What can hang from each mark:
zifir: malutos megasu
vuzub: megasu sulus
malutos: zifir
bipid: megasu
sulus: moku vuzub
megasu: bipid vuzub zifir
pire: bipid
moku: malutos sulus

Each row was made from one small tree. The marks that hang from a mark follow it in brackets, in alphabetical order. Every link used is in the known rows. Write each row's tree.
Known rows:
moku(malutos(zifir(megasu(bipid vuzub))) sulus): [  6.8  19.9   4.2  54.8  -2.6  19.8 -23.9  50.5   1.0 -12.0  19.0   6.1
   5.2   7.7   1.1  41.9 -28.0  -2.3  44.3 -12.2  13.3  -7.4]
sulus(moku vuzub): [ -0.2   4.6   0.4 -28.6  11.5  -8.9   2.7  19.9  -3.4 -14.8   2.2   7.6
  -9.3 -11.0  -3.1 -22.6  -8.2  -4.3 -23.1   1.2   5.2  -7.3]
moku(sulus(vuzub)): [  7.2   5.2   2.1 -29.6   8.5 -11.8 -17.1  34.6  -8.7 -34.7  -6.9  15.0
 -10.3  -6.7 -10.8  20.1 -17.4   0.9  -8.3  13.5   9.1 -18.9]
pire(bipid): [  2.0 -12.5   2.5 -18.9   4.2  -5.5  -9.9   9.2  -3.8  -1.3   1.2  -1.5
  -2.3 -12.1   4.5 -15.4  -3.5  10.4 -19.0  16.3 -16.5  10.4]
bipid(megasu(vuzub(sulus(moku(malutos(zifir)))))): [ -3.7   1.8  -1.3   6.6  -8.5   4.9  21.6 -10.4   4.0 -16.7  16.6   9.1
  10.7 -20.9  13.8 -40.1  26.4 -15.0  -4.9 -19.6  -3.8   1.7]
pire(bipid(megasu(vuzub(sulus) zifir(malutos)))): [ -6.2 -27.5  -1.3 -45.8   4.0  -2.5  25.6 -75.1   1.6   5.0 -15.7  15.5
  23.4 -19.5 -12.3 -48.6  16.5   6.5   0.6  21.3   2.8  24.2]
pire(bipid(megasu(zifir(malutos)))): [ -3.4 -21.8  -0.3 -31.3  11.1   6.3  -1.0 -47.1  -4.5  27.5  -8.3  13.2
  14.1  -7.0  -7.5 -39.0  30.8  15.5 -15.9  12.3 -15.2  24.5]
bipid(megasu(vuzub(sulus))): [  0.8 -14.8  -0.3 -24.5 -13.9 -13.0  21.8 -33.3   7.0 -21.9  -8.0   9.9
   0.8  -8.2  12.3 -17.9   8.5  -2.9 -14.9  11.8 -12.0   5.5]
zifir(malutos): [ -6.0 -12.6   0.3  -7.7   3.9  -8.9 -16.5   1.7  -6.2   2.1  19.8   2.7
  -3.4  15.1   9.1   9.3   1.1   6.1  -7.9   5.2 -14.4   3.3]
moku(malutos): [  3.2  -0.1   4.5  17.0  -6.5  -0.4 -13.7  25.4   2.2 -16.8  24.9 -11.4
  -5.0  -5.3  20.0   0.9   7.5  -4.1 -16.8   1.7 -16.5  -1.5]
moku(malutos(zifir(megasu(bipid))) sulus(vuzub)): [ 12.9  29.5  -0.5  30.0   4.7  17.2 -41.8  69.5  -6.1 -11.3   5.5  11.1
  -2.4  -0.1 -11.4  42.0 -23.2  -9.6  31.4 -10.1  12.4 -16.2]
moku(sulus): [  2.8  -4.3   2.6  -4.7   1.9  -5.4 -13.8  34.4  -7.2 -23.0   8.7   4.7
  -9.1  10.0   2.4  22.3  -3.2   7.9  -5.6   3.9  -2.5 -13.4]
vuzub(megasu sulus(moku)): [ -5.2   0.8  -0.7  -7.8  -2.4  -7.3  23.8  -1.2   0.0  -6.2  -9.3  -9.3
 -13.2   0.9   1.9  12.0  10.7  -2.9 -23.9   1.3  -6.7 -16.6]
moku(malutos(zifir) sulus): [  3.6   8.7   2.3  25.9  -2.2   9.2 -32.9  53.2  -9.8 -23.7  28.6   2.6
  -1.8   0.9   8.8  28.2   8.5  -0.4   6.6 -13.4  -3.8 -11.6]
pire(bipid(megasu)): [  4.2 -16.5   1.5 -26.5   0.7  -1.4  -0.9 -11.4  -2.8   4.5  -8.6   9.4
   0.3 -15.0  11.7 -29.1  23.9   8.5 -34.5  15.1 -31.5  16.8]
malutos(zifir(megasu(bipid vuzub(sulus(moku))))): [ -3.0  10.5  -3.7  20.2  -2.0   5.5   9.6  17.2   3.7   9.3   3.9  -0.5
   3.0  10.9  -4.9  -1.5 -27.6  -4.9  40.1 -21.0  16.6  -2.2]
megasu(bipid vuzub(sulus(moku)) zifir(malutos)): [ -9.4  -9.9  -4.3  -7.5   8.9  -6.9  17.0 -32.1   2.8  21.5   1.9  -8.6
  15.1   7.3  -8.4 -31.2  -5.3  -0.9  19.8  -8.0  30.5   9.5]
vuzub(megasu(zifir) sulus(moku)): [ -4.9   0.5   0.1  -9.8  -0.6   3.1  26.2 -21.7   1.2   6.7 -17.5 -16.2
  -6.2   1.1  -6.3  -1.4  17.6   3.2 -16.0  -2.3   7.1 -10.7]
vuzub(megasu sulus): [  0.7  -3.1   0.6  -5.6 -10.9 -10.0   6.5  -3.6   0.3  -9.7 -15.0 -11.1
 -15.1   5.4   5.2  37.5   5.3   0.0 -20.5  14.6 -16.9 -14.2]
pire(bipid(megasu(vuzub zifir))): [  3.2 -16.7   5.6 -25.8   2.2   5.5  14.8 -50.4   5.3   7.0 -18.5  11.8
  14.0 -20.1  -2.3 -43.7  11.7  15.0 -14.1  17.9  -6.6  26.8]

Write each row's tree:
[ -5.6 -17.4   3.5 -14.0   0.9   1.4   9.3 -57.5   2.3   8.8  -0.5  17.2
  12.1   6.6  -1.3 -20.9  15.1  10.1  -5.1   6.2  -3.3  19.0] => bipid(megasu(vuzub zifir(malutos)))
[  7.3  16.1  -0.5   4.5   8.0 -11.1  -6.4  25.9  -2.5  16.2 -21.3  -3.7
 -17.3  -3.1  -4.5  20.2  -9.5  -4.8 -26.5   2.3  -0.3  -8.0] => sulus(moku vuzub(megasu(bipid)))
[ -2.7   9.4   1.2  26.8   1.6   9.8 -14.3  37.5  -5.5  -2.2  37.3  -4.2
  -0.5  -3.5  15.1 -14.2  16.4  -6.5  -6.6 -26.6  -8.5  -2.0] => sulus(moku(malutos(zifir)))
[ -0.4   8.8  -3.3  31.5  -5.5  -2.4  -1.5  24.3   3.7  -2.3  20.7 -13.1
   8.4  -9.9  12.0 -18.5  -3.9 -15.5  16.1 -24.7  13.9   3.5] => megasu(bipid vuzub(sulus(moku(malutos(zifir)))))
[  3.1   7.3  -3.0  22.3  -9.8   3.6 -10.0  12.0   5.0   3.1  -0.3  -2.9
   1.5  15.1  -2.6  23.4 -33.9  -1.6  42.4  -6.1   5.2   3.0] => malutos(zifir(megasu(bipid vuzub(sulus))))
[  0.1  20.6   2.7  56.8  -0.3  19.0  -4.8  36.8   5.7   8.2  27.1  -1.3
   5.6   0.5   7.8   0.5 -17.7  -7.1  32.9 -25.9   9.1   3.7] => sulus(moku(malutos(zifir(megasu(bipid vuzub)))))
[  1.7  12.8   3.0 -14.8   8.5  -7.2   8.3  11.4  -4.0  -6.1 -15.3   6.8
 -17.6 -10.2  -7.2  12.0  -4.7  -3.1 -34.0   6.9  -2.9 -15.7] => sulus(moku vuzub(megasu))
[-12.9 -16.8  -2.7 -32.5   5.4  -0.2  40.2 -65.5   3.0   5.2  -2.5  13.4
  16.5  -4.6  -6.4 -52.5  24.4  -0.1   0.2  -3.8  14.9  10.0] => bipid(megasu(vuzub(sulus(moku)) zifir(malutos)))
[  4.2 -16.4   1.8 -27.1   2.2   8.5  -0.4 -33.6  -0.8  17.1 -17.1   5.4
   7.4 -13.6  -1.0 -39.2  30.2  15.0 -25.0  12.1 -18.8  22.6] => pire(bipid(megasu(zifir)))
[  6.0  10.5  -1.9  35.7  -4.9  11.8 -35.4  40.7  -2.9  24.4   7.1  -5.2
  -7.7  28.8   4.6  33.3 -18.1   7.0  27.5 -16.1 -14.0   3.2] => malutos(zifir(megasu(bipid)))
[  1.0  -2.3   1.4  -7.9  -9.4   0.7   9.0 -26.8   2.1   1.2 -23.2 -16.3
  -8.3   6.9  -3.7  23.0   9.8   6.3 -12.2  10.7  -2.8  -7.1] => vuzub(megasu(zifir) sulus)
[  5.5   7.7  -0.4  -0.7   9.7  -4.4 -22.6 -14.7  -5.5  30.9 -27.2  -0.7
  -5.4   8.0 -18.7  35.7  -7.9   4.6  -6.6  13.7   4.8   1.8] => sulus(vuzub(megasu(bipid zifir(malutos))))
[ -3.1 -12.8  -3.4  -4.4   0.0 -10.7  -2.2 -36.3   3.7  16.7  -5.3 -11.1
  13.3  10.8  -4.4  -6.3 -13.6   2.4  24.0   5.2  19.2  13.2] => megasu(bipid vuzub(sulus) zifir(malutos))
[ -7.9  -4.9   6.2   3.3   3.7   3.8   8.8 -11.8   3.7  -7.5  16.2  15.5
   3.3  13.9  -4.0  17.0 -29.6   6.0  22.9  12.2   2.3   1.0] => zifir(malutos megasu(vuzub))
[ -5.4  -8.1  -0.6 -10.8  -1.0  -0.9   5.3 -40.6  -2.6  11.3 -13.7  -8.1
  -0.8  12.1 -10.5  27.6  13.1   5.8  -2.7  11.5  -1.4  -4.3] => vuzub(megasu(zifir(malutos)) sulus)
[  8.8  11.8   3.6  -9.8   4.5  -3.3 -18.8  44.1  -4.2 -45.3  10.7   9.8
  -4.9 -19.0  -1.4  14.5  -8.1  -8.8  -9.6  11.6   8.0 -20.3] => moku(malutos sulus(vuzub))
[ -0.1   2.9  -4.7  11.0  -2.9 -11.7   9.5  12.2   0.3  17.3 -14.4 -20.8
 -13.0   7.2   6.3  16.7   6.3  -5.3 -17.9  -4.2  -3.8  -8.5] => vuzub(megasu(bipid) sulus(moku))
[  6.6  29.6  -1.6  30.9   8.1  16.9 -22.7  54.8  -1.3   7.2  12.9   1.3
  -1.5  -7.6  -3.3   0.6 -13.6 -14.1  20.3 -21.7   7.2  -7.5] => sulus(moku(malutos(zifir(megasu(bipid)))) vuzub)
[  0.7  17.4  -5.4  38.7  -3.6  17.5  -6.7  42.5   1.4   8.9  19.2 -13.8
   2.4   3.2   4.3  -1.4  -0.1 -14.6  29.0 -29.3   3.2  -7.9] => vuzub(sulus(moku(malutos(zifir(megasu(bipid))))))
[ -0.9  -4.7  -5.1   6.4  -1.3  -4.6  -8.4 -27.7  -1.7  35.0 -20.1 -17.7
  -1.1  19.0  -6.8  32.2   7.6   4.3   1.8   6.7   0.7   2.8] => vuzub(megasu(bipid zifir(malutos)) sulus)
[  0.6 -13.7   0.8 -26.1 -11.2  -2.8  23.6 -53.5   8.5 -11.2 -16.1   4.0
   9.1  -6.6   0.0 -29.3  15.3   3.6  -5.5   8.1   1.5  10.8] => bipid(megasu(vuzub(sulus) zifir))
[ -9.5   6.4   0.0   1.3  -0.5  10.0  23.2   2.5   3.5 -13.5  10.3  10.7
   3.3   3.5  -9.0  -9.0 -21.9  -3.2  33.8 -14.9  13.6  -8.1] => malutos(zifir(megasu(vuzub(sulus(moku)))))
[ -6.6  -7.8   0.2 -19.1  -1.3 -14.2  33.5  -8.9   5.4 -23.9   6.2  -3.4
   1.2  -9.3   3.4 -29.2  -9.4  -4.8  -1.6   1.2  13.8  -5.8] => megasu(vuzub(sulus(moku)))
[  7.0   0.9  -3.7  11.7 -11.6 -14.5  -9.5   8.2   0.5  11.2 -21.1 -21.6
 -14.7  13.1   8.9  42.3  -1.4  -1.2 -15.0   8.3 -15.2  -4.7] => vuzub(megasu(bipid) sulus)
